Each row was made from one path, in order. Every step used is in the known rows, and no mark comes twice. Write each row's path.
In the rows, zero is written as 128.
Known rows:
bazu > ripufi > malub > nenif > vigi > tidavek: [147 154  75 191  84  98 148  81 132 134  97 140 151 168 175  96 140 159
  88 145 122 145 103 111 111 101 135 118 185 104 100 149 156 164  73 110
  92 129 192 200 127 141 115 139 105 110 125 125 151  78]
bazu > ripufi > vigi > nenif > bomub: [168 115 125  86 156 114  84 182 104 129 132 117 143 119 183 103 107 151
 157 126 115 121 172 167 153  93  96  89 169 146  86 155 166 173 147 140
  82  63 184 179 144 112 101  84  83  53  96 140 147  99]
modogit > ripufi > vigi > nenif: [161 105 108 148 120  92  68 149 119  81 120 162 133 141 194 132 115 125
 163  96 146 111 159 198 133 102 134 109 152 146 164 138 174 136 173 127
 106  55 162 147 174  94 130  84  72 115 136 144 157  97]
nenif > malub > ripufi > modogit: [145 125  85 100 151  71 100 141  84  98 130 123 125 153 198 167 155 138
 123 135 119 107 131 125 160 142  98 186 141 157 129 130 130  98  48 157
  94 103 113 110 106 176 149 116 116 144  81  85 187 113]
ripufi > bomub: [134 112 102 157 114  83 111 173 138 169 104 142 114 162 181 120  80 140
 114 118 141  89 131 130 136 102 109 101 125 139 138 184 155  84 128 133
  88  92 135 107 153 120 113  98 117 129 130 116 151 189]
ripufi > vigi > tidavek > bomub > nenif > malub: [103 143  84 130 102 127 102 136 121  85 109 102  75 156 207 103 154 173
  84 135 195  48  89  96 130 149 139 121 140 103 163 140 117 115 101 120
 137 139 196 131 217 113 112 129 116 144 141 124  97 107]
nenif > malub > ripufi > vigi > tidavek: [134 146  73 101 124 103  97 148  89 102 134 117 113 125 208 149 154 176
 125 147 165  75 100 129 160 141  98 168 154 117 128  96 112 109 141 133
 126  84 169 128 183 132 177  89 124 115  86 132 168 106]
modogit > ripufi > bomub > nenif: [123  91  91 188 111  76 104 139 143 157  83 134 109 163 190  99 108 114
 113 112 170  84  93 126 127 111 137  95 117 135 158 176 194 107 106 136
  99 112 159 129 162 129 103 114  88 178 151 114 122 181]
nenif > bazu: [149 118  94 133 133 107 109 162 121 150 100 141 122 165 158 139  53 123
 120 107 106 157 125 183 133  88  94 101 141 143 133 151 163 118 136 103
  87  73 139 180 164 132 100  69  92 101 101 137 157 165]
vigi > tidavek > bazu > ripufi > malub: [174 125  80 181 119 135 123 118 134 176 104 121 172 125 176  97 141 177
 124 132 190 119 118 127 143  68 151 140 151 146  87 132 156 168 126 130
 107 108 180 199 178 122 124 119 107 104 145 135 150  90]
bazu > nenif: [142 127 109 133 145 129  93 155 124 112  93 136 114 153 150 130  74 122
 109 106 142 169 139 152 129 135 117 108 141 152 143 150 165 106 113 130
 115  74 164 145 159 106 108  90  87 141 125 142 150 133]
bomub > nenif > bazu: [130 123  86 136 136 121 112 162 117 131  90 125 100 174 148 119  67 115
 101 110 104 157 101 156 134 107  97  90 145 131 135 164 180 127  93 104
  91 102 165 173 178 145  85  89  81 125 109 143 121 163]
tidavek > modogit > ripufi > bomub > nenif > bazu: [134  88  89 173 101  47 102 116 126 158  91 113  97 180 160  98  80 101
  88 109 158 111 101 170 129  79 116  91 116 107 153 155 180 131 119  99
  92 109 150 183 161 143  91 105  93 168 139 107 124 207]
vigi > tidavek > bomub: [122 119  89 121 107 101 113 127 151 153 106 116 124 134 196 130 106 170
 107 144 195  95 117 126 133  86 130 115 123 131 144 155 110  77 143 106
 109 117 157 154 206 126 103  94 126 136 148 140 139 154]
tidavek > vigi: [164 113  79 182 151 115  90 187 125 124 126 123 141 147 166 134  91 121
 141  96 140 149 136 125 136 134 101 102 151 157 115 132 167 130 131 118
 108  81 136 149 156 118 151  86  92 106 116 140 156 144]
modogit > ripufi > vigi > nenif > bazu: [166 115 111 124 118  97  77 147 115 105 114 162 129 149 178 124  81 120
 160  90 123 142 142 240 133  71 116  91 158 136 166 143 183 149 190  99
  92  47 163 185 183 101 122  57  53 111 117 148 155 129]
modogit > ripufi > bazu > nenif > malub: [151 137 127 151 126 121  84 124 124 122  91 152 101 189 160 116 108  95
  94 112 168 113 116 172 131 159 168 128 139 147 156 131 160 111 147 141
 116  77 189 154 143 101 113 122  97 152 139  94 150 116]
bomub > nenif > malub > ripufi > vigi > tidavek: [118 151  66 112 124 117  92 148  82  84 118 103  90 137 197 130 168 162
 106 145 165  66  77 101 150 166 100 156 153 104 128 107 131 114  92 132
 133 107 196 126 187 139 160 106 112 141  96 137 133 100]
bomub > nenif > vigi: [112 143  63 176 129 118 105 152 111  93  92 133  92 173 172 111 107 134
  87 102 114 138  97  99 124 148 128 104 155 117 125 155 183 118  45 128
 106 143 163 160 155 150 118 126 100 154 125 124 113 135]
bazu > tidavek > bomub > nenif > malub: [118 146 116 133 105  90 113 150 153 115  96  94  71 186 181 119 153 146
  61 157 183  80  84  64 168 133 158 125 107 133 147 166 127 102  64 117
  88 143 162 121 167 144  92 151 128 149 138  84  79 121]
bomub > nenif > bazu > ripufi: [133 124  89 153 149 122 119 145 110 144  87 104 117 170 156  96  82 123
 123 137 119 159  84 159 146  96  99  89 154 144 111 180 192 160  74 115
  77 104 180 201 167 170  69  94  76 100  99 132 128 141]
ripufi > bomub > nenif > bazu > tidavek: [118 136 111 152 115  95 118 168 141 196  90 104  78 171 147  99  76 143
  76 128 148 113  81 109 155  69 110  78 112 114 133 192 175 114 126  83
  65 102 150 154 162 150 105  85 106 138 120 116  99 202]
bazu > tidavek: [145 117 105 146 133  97 108 154 138 143 124 125 122 146 166 144 104 144
 113 134 153 135 130 101 167  95 115 126 120 146 129 147 146 110 134 104
  78  86 131 151 139 136 130  96 127 103 118 124 135 141]
tidavek > modogit > ripufi > bomub > nenif: [135  78  90 188 101  46  93 117 127 131  94 116 107 173 176 100 106 110
  93 109 185  91 112 124 132 108 134 110 108 122 155 151 171 116  97 125
 108 114 147 142 142 139 103 131 113 174 152 108 118 178]
bomub > nenif > bazu > tidavek > vigi > ripufi: [141 128  89 170 191  99  91 178 113 172 112  79 113 157 144 100  96 100
 125 119 119 179  59 106 160 112 115  89 162 130 113 159 208 165 128  80
  65  89 139 199 148 167 138  79  66 140  99 141 115 175]
tidavek > bomub: [138 117 106 129 119  91 115 158 149 130 107 137 110 159 201 142  91 140
 109 134 162 105 130 133 134 101 124 114 122 149 156 168 136  91 108 129
  97 107 145 129 186 125  77 107 117 124 140 130 137 147]
modogit > ripufi > malub > nenif: [181  89 108 187  70  63 128  96 161 119  99 180 153 181 197 140 118  92
 117 113 109 145 146 145 110 110 136 130 145 132 155 134 166 148 100 131
  95  87 155 134 130 102  98 137  82 137 145 133 153 104]
nenif > vigi: [127 143  69 172 130 106 106 156 121 107 109 153 114 165 177 134  96 137
 104 108 117 143 122 124 136 130 121 111 153 125 122 142 163 110  95 125
  99 123 142 164 145 141 127 106 109 129 122 119 149 135]
ripufi > malub > nenif: [178 116 116 155  87  78 129 130 145 122  96 173 141 185 182 142  99 115
  96 115  90 146 159 114 112 117 111 134 151 133 141 151 154 141  80 129
  95  89 158 116 126  99 100 129 107 103 132 137 152 104]
tidavek > vigi > nenif > malub: [175 153 109 151 133  85  72 197 121  89 116 124 135 175 152 122 125 115
 127  91 129 128 144 151 153 152 141 104 167 168 130 147 171 132 118 131
  97  81 152 140 135 108 172 109  82 108 103  87 152  99]
malub > ripufi > vigi > tidavek: [132 129  69 107 128 111  91 152  88 125 134 125 127 105 203 153 123 180
 146 138 172  96 111 135 146 111  77 147 150 110 119 109 124 101 159 119
 124  73 167 140 198 131 173  67 119 110 100 173 175 126]
ripufi > modogit: [142  94  79 133 161 106 100 130 100 109 125 136 138 147 182 148 111 138
 133 102 132 140 165 124 135 105 100 139 130 159 130 148 145 106  87 129
 102 105 112 141 119 151 122 104 102 122 111 118 170 132]
tidavek > modogit: [155  93  95 145 131  70  96 137 110 105 127 121 131 165 162 146  88 126
 102 113 144 140 158 137 141 111 101 135 128 148 132 126 130 112 114 115
 106 101 132 154 131 134 118 112 131 102 118 126 154 137]
bomub > nenif > vigi > ripufi: [110 135  66 180 175  83  90 157  96 102  89 128 101 176 180  96 116 110
 105 117  99 148  70  98 127 161 140 110 180 113 125 168 197 127  45 140
  91 138 153 167 137 173 105 121  89 175 120 132 132 145]
modogit > ripufi > malub > nenif > vigi: [164 119  87 208  69  68 126  94 159 105  96 194 135 191 198 137 126 103
  95 109  92 152 126 138 103 124 150 121 166 108 146 131 177 150  80 123
  99 113 154 163 123 113 112 144  86 151 149 116 150  97]
modogit > ripufi > bazu > tidavek > vigi: [166 117 111 202 142 124  91 155 141 182 141 118 134 153 164 125 108 121
 141 112 196 122 111 113 155 101 140 112 127 144 117 121 167 134 210  95
  86  72 148 186 141 123 164  94 111 112 142 126 142 144]
ripufi > vigi: [143 104  91 145 137 129  93 168 107 104 131 153 113 144 197 141  99 145
 143 100 136 119 150 140 139 125  90 124 149 136 140 127 151 133 137 129
 118  79 151 126 169 106 126  88 101  87 117 162 156 119]
bazu > ripufi: [152 109  93 158 151 107 117 142 119 142 114 122 148 146 176 120  98 141
 143 141 147 139 119 138 148 105 110 115 152 168 117 157 166 139  98 145
  83  90 157 162 137 152  98 109 104  88 108 130 160 122]
modogit > ripufi > bomub > nenif > bazu: [129 103  89 168 110  88 110 140 141 173  76 135 106 172 170  97  76 106
 112 108 144 112  80 175 127  84 122  74 119 122 157 178 202 117 125 111
  81  97 150 167 169 134  92  90  71 173 136 117 122 203]
bomub > nenif > malub > ripufi > vigi: [132 146  87 118 131 109  91 182  83  70 111 125  76 160 203 143 152 136
 113 137 129  81  95 105 157 181  94 159 154 125 142 118 152 127  60 154
 122 100 179  91 166 137 136 115 102 128  92 130 133  98]
tidavek > bazu > nenif > vigi: [128 196  87 156 138 144  78 156 126 110  95 149  94 157 158 115 103 153
  77  90 160 163 121 126 125 133 150 106 152 136 107 128 175 118 100 135
 126 104 167 179 174 118 142 107  94 178 144 121 130 125]

Which path is each row?
[157 147  93 182  85  89 132 121 139 103  97 184 118 197 182 131 108 122
  74 104  76 150 141 110 104 126 128 125 172 105 131 145 163 146  57 122
  99 120 158 140 120 116 110 142 105 120 131 123 143  96] -> ripufi > malub > nenif > vigi
[165 119 120 137  81  27 115  69 149 148 130 118 127 181 158 147  90 103
  78 131 139 159 129 138 152  59 112 114 123 116 132 108 137 133 163  56
  69  80 137 219 103 156 123 109 120 131 115 109 134 154] -> malub > nenif > bazu > tidavek > modogit > ripufi
[165 176 116 137 143 102  93 199 108 171 140  94 105 164 164 151 134 135
 110 149 174  87  92  83 181 147 113 156 138 142  88 117 138 111 148 121
  84  76 152 126 122 149 186  98 145  96  96 101 154 123] -> nenif > malub > ripufi > bazu > tidavek > vigi
[157 122 121  81 111  71 100 140 143 157 124 132 140 158 173 139  88 110
  94 134  82 137 162  98 137 127  89  99 138 127  89 131 137 113 111 133
  80  79 155 151 105 111 103 116 111 112 103 137 146 143] -> malub > nenif > bomub
[149 105  83  99 162  82  99 143  81 118 129 127 136 132 201 173 128 143
 144 122 128 133 141 128 149 104  78 172 134 151 122 139 139  94  67 149
  93  91 111 122 127 173 140  91 108 134  95 127 190 135] -> malub > ripufi > modogit
[118 128  68 149 142 160 110 122  87 139 109  95 117 134 166  83 102 174
 130 128 160 124  78 152 135  86  91  88 168 111 111 149 165 175 134  89
 110 100 210 216 203 152 108  71  80  88 104 168 127 125] -> bomub > nenif > bazu > ripufi > vigi > tidavek
[170 112 126  77 137  83  80 188 127 137 116 123 145 133 158 134  86 121
 125 116  97 139 176 157 148  98 107  92 137 148  97 154 159 112 139 129
  74  71 153 167 141 104 103  92  96  97 109 120 145 135] -> vigi > nenif > bomub
[158 160 134 105 129  49  96 155  88 147 138  92  93 180 160 159 130 143
  72 164 177  79 118  95 184 127 113 190 118 133 106 109 102  95 135 111
  84 108 154 137 108 164 144 123 190  95 101  83 148 121] -> nenif > malub > ripufi > bazu > tidavek > modogit
[158 146  99 160 148 118 103 150 126 163 116 120 150 143 180 112 119 155
 133 129 172 123 121 122 153  96 134 123 143 173  89 141 170 136 108 148
  92  99 163 180 158 149 118 111 109 112 123 121 148 114] -> tidavek > bazu > ripufi
[159 146 118  88 152 141  70 175 137 160 107 118 119 130 149 120  89 134
  95 106 149 159 155 129 139 127 115 100 132 145  78 124 163 118 139 145
 114  73 166 185 164  92 123 101  92 146 127 139 126 150] -> tidavek > bazu > nenif > bomub
[142 114  69 104 122  82  89 131  73 107 146 103 122 113 193 153 125 175
 126 135 187  96 133 132 150 104  71 167 146 101 112  86 102 117 159 104
 134  83 158 154 178 140 173  74 143 109 104 161 172 126] -> malub > ripufi > vigi > tidavek > modogit
[ 94 187  54 183 103 121  90 143 123 172  87 113  88 153 177  71 124 188
  53 108 189  67  70  72 126 111 154  85 133  92  96 157 167  89 102 111
 119 154 176 176 193 144 157 120 123 204 156 107  98 181] -> ripufi > bomub > nenif > vigi > tidavek > bazu
[152 113 117  99 156 133  87 167 131 136 110 121 117 127 144 129  78 111
 105 114 127 173 153 146 140 135  95  96 140 138 101 143 158 115 126 140
 103  68 165 173 151  95 101  97  87 127 117 139 143 149] -> bazu > nenif > bomub
[146 153 126 109  93  76 123 125 149 167 119 131 110 180 149 144  78 126
  83 134 106 161 121 116 153  80  95 100 133 125 122 148 145 117 141  71
  59  76 145 177 123 147 120  91 111 107  92 121 134 156] -> malub > nenif > bazu > tidavek
[144 153  74 173  66  91 131  94 138 123  97 158 132 173 178 121 120 142
  69 117 107 139 127 102 102 116 132 120 169  84 119 136 139 130  90 104
 106 124 172 166 138 116 132 131 111 137 135 130 143 104] -> ripufi > malub > nenif > vigi > tidavek
[138 117  71 208 157  94 107 159 105 102  76 148 107 182 178  92 123 104
 105 110  82 160  79 118 116 148 151 129 187 109 140 175 207 172  22 143
  95 146 158 158 144 144  89 140  83 155 135 139 130 119] -> bomub > nenif > vigi > ripufi > malub
[110 183  88 150 130 165  90 130  99 142  99 137  95 160 142 100  78 168
  71 103 178 134 108 137 113 129 143 102 156  96 108 145 140  91 154  98
 131 107 199 201 173 119 132  92 120 143 144 131 143 142] -> ripufi > bazu > nenif > vigi > tidavek
[154 162 123 165 196 117  64 192  98 132 108 115 103 188 145  95 100  90
 111 100 140 134  96 137 135 197 153 112 187 153 120 151 176 140 142 142
 111  76 177 152 124 113 149 109  85 139 117 113 159 129] -> tidavek > vigi > ripufi > bazu > nenif > malub
[193  74 115 143  87  71 123 107 169 155 106 158 159 155 191 141 113  83
 115 127  85 148 160 143 122 108 116 116 142 115 114 118 160 160 118 138
  86  76 155 163 115  86  93 135  85 127 132 129 147 115] -> modogit > ripufi > malub > nenif > bomub
[ 98 150  44 178 117 129 102 124 110 111  93 113 106 153 163 101 126 160
  81 117 149 126  78  92 122 135 130 100 151  95 110 141 163 107  79 102
 119 147 182 193 176 156 131 115 107 155 127 130 115 140] -> bomub > nenif > vigi > tidavek
[159 148 113  81 131  85  77 198  86  93 122 142 119 135 200 155 115 151
 158 123 125 107 152 173 149 111  88 140 160 140 131 146 157 120 127 141
  98  54 167 107 175 120 145  66  98  96 100 160 168 101] -> malub > ripufi > vigi > nenif
[164 172 117  78 117  44  86 187 104  95 102 131 125 166 180 157 133 125
 120 141 115 106 130 165 165 139 123 152 151 163 138 146 149  95  88 157
  83  79 160 114 143 140 146 104 109 121  89  90 171 103] -> vigi > nenif > malub > ripufi
[119 119 101 149 160  63  98 176 112 188  77 118  88 179 165  81  66 106
 110 118 102 122  67 149 137 102 114  85 153 115 149 208 200 121 103 122
  63 103 148 148 152 150  79  89  76 167 112 129 129 217] -> vigi > ripufi > bomub > nenif > bazu
[187 100 110 168  73  74 137  98 161 143  89 181 142 189 178 138  85  80
 109 110  84 172 129 189 110  84 121 112 153 125 162 139 175 162 122 105
  81  71 149 174 142 107  87 110  65 128 129 132 160 132] -> modogit > ripufi > malub > nenif > bazu
[139 116 104 133 127  84 102 135 111 134 116  80  94 175 130 121  91 124
  76 130 145 156 108 123 159  81  96 113 122 113 122 143 154 142 116  66
  79 115 149 204 146 161 103 105 124 115 107 123  98 160] -> bomub > nenif > bazu > tidavek > modogit
[155 104 108 143 127  66 102 133 124 132 136 100 122 157 153 147 107 139
  91 133 169 139 149 108 170  92 112 142 113 133 121 119 122 113 133  91
  87 103 126 165 119 144 135 115 152  97 113 117 137 137] -> bazu > tidavek > modogit
[145 105  94 158 154 133 107 154 104 111 134 136 126 137 200 118 106 157
 162 122 150 116 133 142 144 112  97 122 166 152 118 143 163 167 120 140
 101  79 172 157 150 134 113  92  99  63 108 151 159  95] -> bazu > ripufi > vigi
[118 169 142 133 108 113 108 161 134 147  99  97  53 206 178 111 129 150
  51 160 191  51  87  59 155 129 162 127 106 129 149 171 120  94 103 112
  84 149 187 122 168 144  78 146 154 127 148  87  75 129] -> ripufi > bazu > tidavek > bomub > nenif > malub
[154 125 129 140 135  89  92 144 101 160 141 104 110 176 149 136  84 148
  84 129 185 111 155  96 162  90 115 140 108 132 112 129 110 114 171  85
  87 104 147 165 119 142 118 111 176  75 130 118 135 139] -> ripufi > bazu > tidavek > modogit
[154 144  98 160 151 144  90 155 109 133 135 131 130 135 199 111 122 176
 147 121 178 104 131 126 152  99 113 125 153 156  92 124 166 171 135 146
 110  85 173 163 170 132 129 102 104  89 119 146 144 103] -> tidavek > bazu > ripufi > vigi
[182  90  98 188 139 114 140 146 131 140  96 144 155 155 175 118 113 136
 140 130 131 145 134 156 140  96 120 137 159 158 128 164 176 178  78 149
  87 102 162 153 144 124  79 122  97  74 127 139 157  93] -> bazu > ripufi > malub
[123 159  83 156 137 126  95 152 119  91  91 150  98 166 155 122  84 134
  88  95 131 177 122 138 124 149 133  98 161 132 133 149 175 117  87 133
 119 105 165 167 156 125 122 104  86 158 128 123 143 127] -> bazu > nenif > vigi
[151 161 112 133 139 136  80 164 134 128  98 139 120 152 158 123  97 140
  95 100 174 154 138 129 129 128 136 116 138 162 119 137 166 108 121 136
 124  78 166 156 175 103 129 104  91 161 135 135 136 135] -> tidavek > bazu > nenif
